Every row comes from one small tree of marks. Brackets hold a mark, then the marks that hang from it, in alphabetical order. Every link used is in the known rows. Which tree was each row made from?
Known rows:
[Q N]: [ 5.21 -1.68 -0.30 -1.82 -1.02  2.19  0.47  0.23 -0.53  0.78  0.69  1.67
  1.36  0.88 -0.50  1.03  1.60 -0.15 -1.67  0.55 -1.81 -1.13  1.04  0.16
  1.77 -0.31 -0.98  2.09]
[X [H [L N] Q]]: [ 4.44 -1.82 -1.56 -0.80  4.17  3.08 -0.63 -3.01 -1.00  0.31  0.99  0.22
  0.33  0.72  3.35  1.83  1.08 -3.89 -1.34  1.25 -0.75 -1.77 -1.07  1.21
  3.32 -1.85 -0.19  1.36]
[X [H L]]: [ 5.12 -1.95 -1.31 -2.03  4.70  2.42 -0.15 -1.80 -0.73 -0.24  0.70  1.25
 -0.14  0.22 -1.33  1.50  1.22 -2.73 -0.78  1.11 -1.58 -1.47 -0.90  0.32
  1.26 -1.76 -0.55  0.58]
[X [H [L N R] Q]]: [ 4.60 -0.54 -1.14 -2.55  3.51  3.27  0.10 -2.34 -1.20  0.64  1.25 -0.38
  0.63 -0.15  3.99  2.32  1.44 -4.39 -0.56  2.60 -0.90 -1.18 -0.90  1.20
  2.28 -1.78  0.09  0.33]
[Q [H X] N]: [ 4.28 -1.62 -0.33 -4.11  2.23  1.80  0.48  0.56 -0.99 -0.11  1.10 -0.26
  2.91  0.16 -0.37  2.73  1.37 -1.01 -1.43  1.68 -0.78 -1.70  2.91 -0.54
 -0.50 -0.89 -0.19  0.10]
[Q [N L X]]: [ 6.26 -3.07  0.36 -3.77  0.21  2.56 -0.05  0.31 -0.79  1.30  1.71  1.46
  2.35  0.77 -3.41  1.79  1.03 -0.73 -1.54  0.93 -2.02 -2.03  3.16 -0.80
  2.56 -1.54 -2.16  2.26]
[L [N [X [H Q]]] R]: [ 3.02 -0.46 -0.27 -1.73  3.42  3.36  0.55 -1.47 -1.49  1.10  2.23 -0.03
  0.25 -1.44  2.25  2.96  1.94 -3.15 -1.94  1.69 -0.74 -1.52  3.39  0.38
  3.99 -2.43 -0.48 -0.38]
[L [H Q] N R]: [-0.05 -0.25 -0.07 -1.95 -0.09  3.69  1.05 -3.04 -1.35  1.59  1.40 -0.25
  1.08 -0.26  3.29  3.77  1.04 -2.08 -1.07  1.17 -1.19 -3.19  0.33  0.28
  2.41 -1.18  0.38  1.19]
[X [H [Q N]]]: [ 5.77 -1.84 -1.46 -3.58  3.38  1.56 -0.55 -1.76 -0.88  1.22  0.73  0.69
  0.67 -0.04  2.02  1.30  1.32 -2.60 -1.41 -0.10 -0.72 -0.57  1.40  1.10
  1.07 -0.27 -0.82  1.83]
[L H N R]: [ 0.04 -0.17  0.61 -1.01  0.42  3.73  1.76 -1.79 -1.37  0.80  1.17  0.68
  0.41 -0.74  0.40  3.38  1.26 -0.78 -1.78  1.71 -1.52 -2.97  1.01 -0.65
  1.70 -1.45  0.17  0.29]
[N [L H R] X]: [ 2.10 -2.13  0.69 -5.27  1.77  3.31  0.69 -1.43 -1.24  1.70  2.27  0.27
  1.72 -0.82 -4.92  4.31  0.67 -1.79 -0.24  1.36 -2.30 -4.07  2.72 -1.58
  1.09 -2.56 -1.34  0.76]
[X [H Q]]: [ 3.91 -1.48 -1.55 -2.97  4.64  1.99 -0.68 -3.07 -0.88  0.47  1.41  0.22
 -0.08 -0.36  1.53  1.78  1.24 -2.76 -1.37 -0.01 -0.92 -1.74  0.99  1.26
  1.85 -1.48 -0.55  0.56]
[R L]: [ 3.72 -1.03 -0.58 -0.40  3.22  2.24 -0.22 -1.83 -0.83 -1.44  1.51  0.89
 -0.64  0.38 -1.90  1.47  1.27 -0.36 -2.64  1.10 -1.44 -0.54  2.52  0.59
  1.07 -2.89 -0.93 -1.26]
[R [L H]]: [ 1.78 -1.82 -0.62 -1.29  3.88  2.27  0.03 -2.78 -1.03 -0.80  0.78  1.31
 -1.06  0.23 -2.96  2.64  0.59 -0.48 -2.20  0.05 -1.31 -1.73  2.44 -0.27
 -0.22 -2.15 -0.72 -0.40]
[X H]: [ 4.01 -1.40 -0.84 -1.88  5.27  1.98  0.02 -1.97 -0.90 -0.20  1.25  1.11
 -0.85 -0.99 -1.51  1.42  1.47 -1.45 -2.14  0.39 -1.22 -1.61  1.54  0.26
  1.25 -1.95 -0.72 -0.37]
[Q [H L] N]: [ 5.97 -2.42 -1.34 -3.93  0.05  2.63 -1.05  0.16 -0.64  0.52  0.96  1.00
  2.22  1.33  0.42  1.65  0.81 -1.40 -0.96  2.36 -1.36 -1.24 -0.22 -0.22
  1.65 -0.75 -0.64  1.05]
[Q H]: [ 2.25 -1.43 -1.00 -2.78  1.94  2.58 -0.95 -1.54 -0.74 -0.30  2.28  0.03
  0.79 -0.08 -0.49  2.16  1.01 -0.28 -2.34  1.72 -1.32 -2.65  1.38 -0.10
  2.58 -2.28 -0.42 -1.21]
[H [L R] [Q N] X]: [ 6.45 -0.54 -0.38 -4.65 -0.89  2.45  1.60  0.23 -0.86  1.12  0.39 -1.16
  4.46  1.38  3.26  3.30  1.80 -4.79  2.31  2.41 -1.74 -1.00 -1.65  0.84
 -1.33  0.00  0.58  2.72]
[L H]: [ 0.77 -2.07 -0.44 -1.40  0.94  2.65  0.62 -2.64 -0.82  0.69  0.75  1.32
  0.16  0.32 -2.25  2.82  0.75 -0.46 -1.29 -0.36 -2.04 -3.54  0.14 -0.66
  1.20 -1.05 -0.38  1.76]
[N L X]: [ 3.82 -2.82  0.26 -2.72  1.86  3.03 -0.16 -1.24 -0.87  0.59  2.70  0.73
  1.72  0.27 -4.44  2.46  0.96 -1.13 -1.58  1.16 -2.26 -3.61  2.72 -0.65
  3.60 -3.29 -1.92  0.91]

Write each row's tree:
[-0.48 -1.48  0.11 -0.06  2.06  3.03  1.67 -3.42 -1.34  0.41  0.65 -0.60
  1.91  0.54  2.07  4.10  0.95 -2.40 -1.34 -0.17 -0.79 -4.03  0.70  0.04
  1.38 -1.30  0.56  2.38]  [L [H Q X] N]
[-0.27  0.15  0.58 -1.86  1.43  3.34  2.41 -2.49 -1.56  0.94  1.05 -1.38
  2.33 -0.41  2.74  4.83  1.40 -3.10 -0.38  1.46 -0.94 -3.28  0.95 -0.05
 -0.08 -1.29  0.97  1.10]  [L [H Q X] N R]
[ 5.95 -1.76 -0.12 -5.99 -0.86  2.67 -0.21 -0.49 -0.89  2.33  2.18 -0.17
  3.34  0.50  0.77  2.69  1.28 -2.69 -0.08  1.59 -1.79 -1.80  2.33  0.36
  2.17 -1.07 -1.51  2.19]  [H [Q [N [L R] X]]]
[ 6.36 -0.96  0.66 -5.51 -0.52  2.56  0.76  0.38 -0.83  1.11  1.65  0.40
  2.77 -0.04 -1.24  1.65  1.31 -0.83 -0.86  2.68 -1.96 -1.23  1.65  0.00
  0.06 -0.96 -1.30  0.88]  [Q [N [L R]]]
[ 3.50 -0.34 -0.46 -4.70  2.33  2.82  0.84 -0.29 -1.04 -0.69  1.74 -1.55
  2.85  0.00 -0.23  3.89  1.41 -3.18  0.65  3.91 -1.55 -2.53 -0.03 -0.43
 -0.78 -2.46  0.69 -1.32]  [Q [H [L R] X]]
[ 4.64 -1.34 -0.28 -2.75  0.20  1.79  1.22 -0.82 -0.76  0.75  0.63 -0.60
  3.56  1.09  2.38  2.56  1.70 -2.69 -0.10  0.09 -1.18 -1.76  0.93  0.95
 -0.08 -0.16 -0.01  2.71]  [H [Q N] X]
[ 3.74 -0.84  0.07 -0.22 -0.45  4.28  1.05 -0.09 -1.01  0.42  1.65  0.68
  1.41  0.63  0.20  2.64  1.81 -2.48 -0.68  3.00 -2.11 -2.11 -0.19 -0.33
  4.48 -2.50 -0.32  0.78]  [H [L [N X] R]]
[ 0.82 -1.41 -0.16  0.27  4.72  2.68  0.88 -3.65 -1.56 -0.92  0.75 -0.34
  0.56  0.49  0.90  3.82  0.76 -2.26 -2.20  0.33 -0.25 -2.00  2.95  0.37
 -0.12 -2.34  0.18  0.11]  [R [L [H Q X] N]]
[ 3.93 -0.93 -0.66 -1.22 -1.07  4.20  0.21 -1.37 -0.98  1.40  1.89 -0.35
  2.01  1.07  3.54  3.10  1.63 -4.05  0.00  2.45 -1.78 -2.33 -0.96  0.61
  4.99 -2.19 -0.13  1.80]  [H [L [N X] R] Q]
[ 1.96 -0.93  0.59 -6.40  2.28  2.66  1.49 -2.81 -1.32  1.11  1.71 -2.03
  3.57 -0.35 -0.92  4.81  0.65 -3.34  0.98  1.69 -1.72 -3.93  1.00 -0.33
 -2.07 -1.85 -0.06  0.95]  [N [L [H Q X] R]]
[ 0.50 -1.80 -0.43 -2.30  2.06  2.23  1.20 -3.30 -1.05  0.82  0.57 -0.44
  2.16  0.59  0.31  4.24  0.87 -2.79  0.30 -0.78 -1.43 -4.07  0.14 -0.05
 -0.48 -0.89  0.46  2.60]  [L [H Q X]]
[ 4.64 -0.43 -0.54 -1.68  4.14  3.27  0.73 -1.17 -1.15 -0.17  1.06  0.57
  0.00 -0.78  0.88  1.94  1.60 -3.07 -1.29  2.89 -1.14 -1.22 -0.09  0.33
  1.83 -2.10 -0.08 -0.47]  [X [H [L N R]]]
[ 3.07 -1.58 -0.51 -5.22 -1.12  2.64  0.64 -1.05 -1.11  2.96  0.91  0.58
  1.94 -0.10  0.80  4.05  1.16 -2.63  0.55  0.06 -1.69 -2.13  1.71 -0.43
  0.81  0.11 -0.48  3.04]  [L [H [Q [N X]]] R]
[ 1.87 -0.84  1.20 -5.45  3.04  2.69  2.07 -1.82 -1.28  0.45  1.59 -1.12
  2.84 -0.82 -3.71  4.55  0.83 -2.14  0.37  2.08 -1.94 -3.84  1.63 -1.05
 -2.40 -2.25 -0.27  0.14]  [N [L [H X] R]]
[ 5.48 -1.82  0.14 -4.57  0.96  1.88  0.89 -1.31 -0.90  0.84  1.19 -1.22
  4.55  1.24  0.89  2.70  1.13 -2.93  0.01  1.08 -1.26 -2.46  1.39  0.69
 -0.66 -0.87 -0.67  2.45]  [H [Q [N L]] X]
[ 4.14  0.02  0.26 -2.68  0.95  2.91  2.33  0.03 -0.87 -0.50  0.97 -1.08
  2.98  0.45 -0.73  3.40  1.94 -3.46  1.61  2.94 -2.34 -2.13 -1.48 -0.12
 -0.89 -2.08  0.68  0.49]  [H [L R] X]
[ 3.65 -2.38 -0.32  1.58  0.33  4.05  0.38 -0.76 -0.80  0.12  1.47  1.51
  0.84  1.55 -0.46  1.96  1.42 -1.90 -1.73  1.75 -1.95 -2.70 -0.37 -0.31
  5.62 -2.61 -0.70  1.89]  [H [L [N X]]]
[ 2.34 -2.22 -0.39 -3.33  0.94  1.91  1.32 -1.96 -1.03  1.51 -0.09  0.11
  2.95  0.87  0.77  3.87  0.92 -2.55  0.32 -0.89 -1.18 -2.85  0.71 -0.13
 -1.24  0.41  0.17  3.64]  [L [H [Q N] X]]
[ 1.07 -2.42 -0.05  1.12  4.03  3.24  0.17 -2.31 -1.47 -0.55  1.25  1.91
 -1.24  0.03 -2.67  3.12  0.78 -0.49 -3.60  0.10 -0.72 -2.02  4.59 -0.82
  2.83 -3.04 -1.05 -0.05]  [R [L H [N X]]]
[ 4.71 -2.49  0.70 -5.95  0.21  2.72  0.73  0.21 -1.24  2.39  1.41  1.15
  2.61 -0.32 -3.80  3.49  0.85 -1.27 -0.31  1.31 -1.95 -2.46  3.37 -1.55
  0.34 -0.88 -1.62  2.34]  [Q [N [L H R] X]]
[ 5.81 -0.82 -0.34 -5.80  0.94  2.45  0.94  1.42 -1.03  0.27  0.94 -0.76
  3.81  0.40  0.57  3.34  1.48 -2.88  0.64  3.66 -1.23 -1.04  0.67 -0.57
 -1.48 -0.73  0.28  0.05]  [Q [H [L R] X] N]
[ 7.20 -2.44 -1.92 -4.03  3.11  2.01 -0.86 -1.67 -0.75  1.21  0.25  0.81
  1.23  0.94  2.41  1.44  1.08 -3.93  0.00  0.73 -1.05 -0.69 -1.06  1.07
  1.04 -0.05 -0.62  2.80]  [X [H L [Q N]]]
[ 4.05 -2.72  0.70 -4.47  1.70  2.06  1.39 -0.77 -1.07  0.96  0.42  0.49
  3.37  0.56 -3.33  3.05  0.58 -1.25 -0.49  0.60 -1.54 -2.88  2.02 -1.05
 -1.78 -0.55 -0.96  2.62]  [Q [N [L [H X]]]]
[ 5.15 -1.58  0.29 -5.73  5.38  2.69  0.25 -0.97 -1.30  0.86  2.73  0.01
  1.02 -1.82 -4.10  3.06  1.29 -2.72 -0.99  2.19 -1.69 -2.21  4.08 -0.71
  1.18 -3.30 -1.65 -0.87]  [N [L R] [X H]]
[ 4.26 -0.08 -0.45 -3.75  0.39  2.88  1.48 -1.35 -0.86  0.40  1.08 -1.98
  3.68  1.08  2.75  3.76  1.80 -5.25  2.28  2.47 -2.05 -2.24 -2.29  0.95
 -0.52 -1.48  0.88  1.49]  [H [L R] Q X]
[ 3.89 -2.46 -1.38 -2.45  4.34  2.22 -0.73 -2.20 -0.96  1.09  1.85  0.74
  0.04 -0.52 -0.27  2.54  1.49 -3.07 -1.34 -0.55 -1.22 -2.11  2.68  0.36
  3.47 -2.12 -1.09  1.19]  [N [X [H Q]]]
[ 2.79 -3.27 -0.97 -3.28 -0.50  2.43 -0.17 -1.82 -0.90  2.70  0.66  1.42
  1.57  0.99  0.15  3.32  0.76 -1.99 -0.36 -1.38 -1.56 -2.84  1.47 -0.38
  2.17  0.04 -0.86  4.27]  [L [H [Q [N X]]]]
[ 5.14 -1.80 -1.48 -4.04  3.56  2.83 -0.39 -1.47 -1.08  1.30  1.67  0.18
  0.76 -0.22  0.36  3.10  1.52 -4.79  0.64  1.13 -1.62 -1.62  0.62  0.30
  2.48 -2.04 -0.63  1.20]  [N [X [H [L R] Q]]]
[ 0.71 -0.08  0.65 -3.61  2.05  2.55  2.76 -1.25 -1.24  0.49  0.71 -0.59
  2.02 -0.91 -1.96  4.62  1.51 -2.21  0.56  1.17 -1.92 -3.11  1.06 -0.96
 -2.38 -1.33  0.62  0.58]  [L [H X] R]
[ 4.47 -1.64  0.61 -6.20 -0.03  2.56  0.92 -0.49 -1.03  1.88  0.97  0.77
  2.60 -0.24 -2.26  2.80  0.63 -0.86 -0.40  1.88 -1.95 -2.20  1.57 -0.85
 -1.02 -0.37 -1.17  1.73]  [Q [N [L H R]]]
[ 3.24 -2.05 -0.53 -2.74  3.75  1.58  0.65 -2.27 -1.24  0.04  0.08  0.18
  1.35  0.82 -0.26  3.48  0.73 -2.36 -0.75 -0.42 -0.62 -1.02  2.88  0.19
 -2.41 -0.85 -0.27  1.38]  [R [L [H [Q N] X]]]
[ 6.07 -2.77 -0.68 -2.63  3.17  1.98 -0.03  0.45 -0.96  1.14  0.86  2.30
  0.43 -0.42 -2.19  1.57  1.64 -1.35 -1.87 -0.11 -1.21 -0.67  3.73 -0.62
  2.13 -0.76 -1.56  1.81]  [Q [N [X H]]]
[ 1.97 -2.67 -0.37 -4.45  1.58  2.78 -0.49 -4.09 -0.91  1.32  1.67 -0.16
  2.10  0.70 -1.02  3.11 -0.02 -1.92 -0.59  0.37 -1.88 -4.53  0.06  0.07
  1.11 -1.72 -1.01  2.05]  [N [L [H Q]]]
[ 3.68 -1.81 -0.34  1.03  7.09  2.75 -0.24 -1.81 -1.50 -1.17  1.71  1.45
 -1.95 -0.64 -1.96  1.83  1.44 -1.30 -4.32  1.00 -0.28 -0.37  5.70 -0.02
  3.18 -3.65 -1.30 -1.74]  [R [L [N [X H]]]]
